Each row was made from one walk, in order. Every step used is in the known rows, and no mark comes twice. Write each row's walk.
In the rows, 128 means zero.
Known rows:
berevo > rebap > gile > luso: 128	133	105	117	143	138	153	99	110	120	136	138	111	139	120	135	120	153	141	132	120	109	175	112	123	135	137	147	149	128	129	116	127	123
gile > viti > berevo > rebap: 124	134	103	123	119	164	170	144	117	150	157	122	136	143	136	166	127	106	141	93	93	174	135	144	123	113	138	123	137	131	96	124	146	148
berevo > rezulof > gile: 162	129	138	128	125	85	127	114	125	140	144	113	157	151	98	113	138	163	161	151	171	138	145	147	144	152	164	137	127	113	129	100	160	132
berevo > luso: 114	127	112	122	125	98	121	138	122	117	130	140	124	118	135	104	117	133	165	169	156	125	117	142	111	105	150	114	133	142	121	147	138	115
rebap > gile: 148	128	123	123	131	115	92	99	117	126	124	119	97	141	127	112	99	123	130	145	138	105	141	104	132	108	117	126	140	135	141	130	113	120
luso > berevo > rebap: 134	129	140	113	120	113	149	135	130	133	134	119	153	129	139	171	114	104	134	118	109	167	132	127	145	124	138	126	127	131	127	127	128	156
luso > berevo > rebap > gile > viti: 134	144	139	123	110	136	143	118	113	143	117	120	145	127	136	173	100	104	104	77	97	146	141	108	143	132	111	116	138	127	126	123	129	151
rebap > gile > pifof > berevo: 130	148	131	162	129	136	122	115	116	132	119	113	99	153	123	115	114	123	121	110	134	99	102	113	137	104	105	143	140	115	126	120	84	117
rezulof > berevo > viti: 108	113	147	103	95	100	124	133	130	124	161	131	134	96	150	142	152	100	159	135	152	102	115	128	137	111	116	108	100	133	128	142	135	136
rebap > berevo > rezulof > gile: 176	136	156	143	118	119	99	102	146	154	155	111	145	148	92	109	133	152	129	132	155	136	142	129	160	167	135	133	141	108	138	97	147	125
berevo > rebap > gile: 142	136	115	129	133	114	132	101	115	127	136	118	116	142	127	149	102	109	153	133	126	98	162	107	158	109	128	129	150	119	138	117	119	137
luso > berevo: 140	121	150	107	120	113	110	133	133	132	119	121	129	131	139	130	110	116	111	128	122	173	113	124	120	122	125	122	116	147	130	139	124	140
rebap > gile > pifof > berevo > luso: 113	154	121	174	126	125	121	136	116	124	115	129	107	131	127	111	120	130	130	129	141	88	92	126	134	107	113	126	147	119	126	133	93	106
pifof > gile > berevo > luso: 97	135	91	146	146	129	117	157	142	113	62	139	149	99	125	121	118	125	111	162	129	133	119	148	92	128	147	106	127	154	125	142	162	103
rezulof > gile > viti > berevo > pifof: 132	144	151	117	117	161	144	135	118	146	149	112	111	162	144	123	141	126	125	87	123	168	124	150	147	111	85	128	109	142	111	137	129	137
pifof > gile: 119	116	84	129	132	135	115	115	119	102	88	121	133	135	128	100	113	119	142	153	143	106	143	134	114	116	141	119	125	132	133	129	146	132
rebap > berevo > rezulof > gile > pifof: 168	142	166	159	115	129	104	94	134	143	171	110	150	153	86	111	135	148	157	97	147	131	116	136	167	158	151	155	143	99	130	101	108	130
rebap > berevo: 145	127	138	125	123	143	93	103	143	140	146	124	105	138	124	106	105	119	124	131	131	132	126	111	127	116	114	125	140	133	129	133	116	120
rezulof > gile > luso > berevo > rebap: 134	136	155	96	135	124	161	122	127	130	127	118	151	151	125	140	146	163	114	116	125	191	152	134	130	168	137	151	119	134	129	107	147	142
viti > berevo: 144	118	115	123	133	149	107	142	133	137	151	116	104	146	136	123	123	111	122	137	110	170	121	135	117	110	127	124	127	150	118	135	125	128
pifof > gile > luso > berevo > viti: 96	124	116	117	122	160	121	141	115	106	94	157	157	106	152	111	129	143	96	129	103	128	136	143	93	147	111	113	98	142	133	137	145	144
luso > berevo > gile > rezulof: 106	108	133	108	156	101	135	158	148	108	108	152	117	100	146	127	133	132	100	142	101	152	99	116	109	129	132	128	127	126	140	158	94	120
gile > luso: 119	119	112	97	140	133	141	115	117	118	136	145	111	139	123	92	130	173	143	152	138	142	142	134	77	128	150	148	125	147	110	131	139	116
viti > berevo > rebap > gile: 156	133	108	143	136	153	117	126	126	139	154	108	106	146	133	162	113	88	121	119	88	134	154	113	162	119	115	123	150	133	138	118	114	137
berevo > viti: 115	130	132	109	117	110	123	125	112	131	152	145	128	128	152	120	112	125	170	150	143	107	124	141	120	88	120	114	110	133	121	138	126	140
rebap > berevo > rezulof: 165	128	134	149	117	134	104	116	144	151	162	131	142	125	100	123	116	135	136	132	132	120	134	126	140	147	144	123	148	112	127	114	139	126
rezulof > gile > viti > berevo > rebap: 135	142	127	118	121	152	162	131	119	154	149	101	139	167	129	151	145	124	132	94	116	189	144	146	142	133	131	131	130	128	106	105	157	147
rebap > gile > luso > berevo > viti: 124	136	156	111	120	140	99	124	114	129	128	153	119	114	152	122	115	147	84	122	96	125	137	113	111	141	84	120	113	148	142	137	114	131
rebap > gile > rezulof > berevo: 135	92	135	125	130	108	110	127	146	116	128	121	96	95	117	143	156	106	112	130	139	82	116	87	131	149	139	135	138	114	149	133	117	103
pifof > gile > rezulof > berevo > viti: 93	91	108	133	120	128	133	152	139	96	111	143	147	74	141	143	173	97	136	136	138	60	112	129	122	141	142	112	108	106	141	138	144	127
rezulof > berevo: 125	104	136	103	109	99	121	124	139	123	142	111	120	110	128	133	150	104	147	135	159	129	120	115	129	123	137	125	116	137	126	138	137	122

Write each row's walk:
120	129	161	108	108	112	110	143	122	137	138	140	146	118	162	140	110	109	123	127	117	148	109	135	127	109	103	108	101	141	131	143	120	154 => luso > berevo > viti
123	140	125	126	115	141	122	152	121	145	133	117	129	142	134	102	147	140	120	126	135	183	114	155	114	136	125	111	126	149	109	133	161	117 => rezulof > gile > viti > berevo > luso
143	141	126	139	136	119	167	140	131	148	123	130	151	156	94	103	171	211	112	152	168	145	146	152	108	180	145	148	125	108	114	82	178	113 => pifof > berevo > rezulof > gile > luso
114	115	105	118	135	161	121	134	126	101	73	136	142	118	130	103	130	146	83	130	110	154	141	131	86	160	132	128	113	151	133	132	149	132 => pifof > gile > luso > berevo
142	135	113	156	124	111	156	154	134	154	126	130	153	136	107	132	137	150	131	154	153	121	124	148	122	134	145	124	134	104	111	102	160	126 => pifof > berevo > rezulof
148	148	125	186	124	127	134	128	118	144	135	121	138	139	97	134	126	139	133	111	136	88	111	129	150	133	134	140	147	95	123	103	106	123 => rebap > gile > pifof > berevo > rezulof
116	103	147	127	119	108	110	136	137	120	146	138	107	82	141	153	156	100	126	130	131	58	113	98	139	137	116	119	122	108	149	137	112	118 => rebap > gile > rezulof > berevo > viti
143	135	132	137	143	105	139	146	145	154	129	137	160	116	98	156	123	145	126	145	128	158	123	147	105	141	172	133	129	134	109	117	158	117 => gile > berevo > rezulof
104	132	146	117	135	107	124	128	125	105	133	136	124	120	146	116	115	123	137	102	105	160	89	126	134	102	124	136	120	138	132	163	64	137 => luso > berevo > gile > pifof
92	120	101	131	165	110	170	165	146	117	98	152	101	120	138	113	148	149	108	162	129	111	100	127	100	110	126	131	138	104	126	139	111	103 => pifof > berevo > gile > rezulof
141	141	140	127	150	122	97	116	139	144	104	121	100	131	119	137	98	122	87	136	115	140	129	107	110	119	115	130	136	155	132	130	120	104 => rebap > gile > berevo
103	96	144	112	118	104	141	152	141	120	156	146	128	81	143	154	170	110	150	136	142	88	98	125	119	128	143	124	108	112	128	142	127	125 => gile > rezulof > berevo > viti
118	148	150	119	144	89	118	143	145	140	102	122	132	129	120	117	135	153	116	160	153	175	111	147	110	136	142	126	123	155	123	129	155	100 => rezulof > gile > berevo > luso
110	139	135	133	133	139	107	99	132	112	159	138	97	128	131	90	111	123	149	105	112	120	100	114	141	97	113	139	146	126	130	156	55	118 => rebap > berevo > gile > pifof
136	149	111	151	131	126	154	124	124	145	114	114	117	150	128	157	116	114	116	133	132	99	150	112	154	111	103	126	148	109	132	102	127	130 => pifof > berevo > rebap > gile
98	123	93	123	142	168	154	121	111	89	102	151	118	126	137	93	131	151	144	135	129	91	156	143	111	118	118	137	113	140	126	146	131	125 => berevo > pifof > gile > luso
130	138	151	124	107	144	93	111	132	144	164	142	119	126	147	116	106	112	137	129	123	106	122	123	135	104	91	111	125	128	129	135	113	136 => rebap > berevo > viti
111	121	95	121	135	161	161	134	123	101	89	136	166	118	130	144	131	136	107	118	98	150	160	134	114	160	143	131	124	134	131	119	153	147 => pifof > gile > luso > berevo > rebap
119	114	114	159	144	180	123	128	148	104	105	145	112	110	129	118	123	106	116	116	110	64	121	119	144	128	109	131	138	106	146	146	104	119 => rebap > berevo > pifof > gile > rezulof
113	108	128	143	144	151	139	159	139	97	80	142	137	102	145	143	128	103	101	114	102	106	109	130	136	133	120	126	112	119	147	153	111	137 => luso > berevo > pifof > gile > rezulof
124	117	120	111	125	128	150	108	126	115	146	124	115	104	117	156	160	126	131	118	128	102	165	96	138	156	134	140	139	127	136	119	134	117 => rezulof > berevo > rebap > gile > luso
134	135	152	118	127	106	123	95	111	118	147	103	121	169	116	98	129	143	178	115	163	143	110	139	139	115	148	160	121	126	120	122	99	131 => rezulof > gile > pifof
126	123	96	150	135	184	118	147	127	110	116	122	112	132	149	124	124	89	123	121	103	117	137	145	150	102	95	114	114	143	134	150	118	140 => viti > berevo > pifof > gile
169	128	166	126	117	90	114	132	138	148	129	108	173	140	108	134	136	148	117	129	146	178	130	142	151	173	145	129	117	121	138	106	156	146 => luso > berevo > rezulof > gile
125	142	110	124	118	132	155	100	102	138	129	125	131	140	126	153	105	120	149	99	122	108	155	113	137	111	128	126	148	117	116	117	137	139 => berevo > rebap > gile > viti
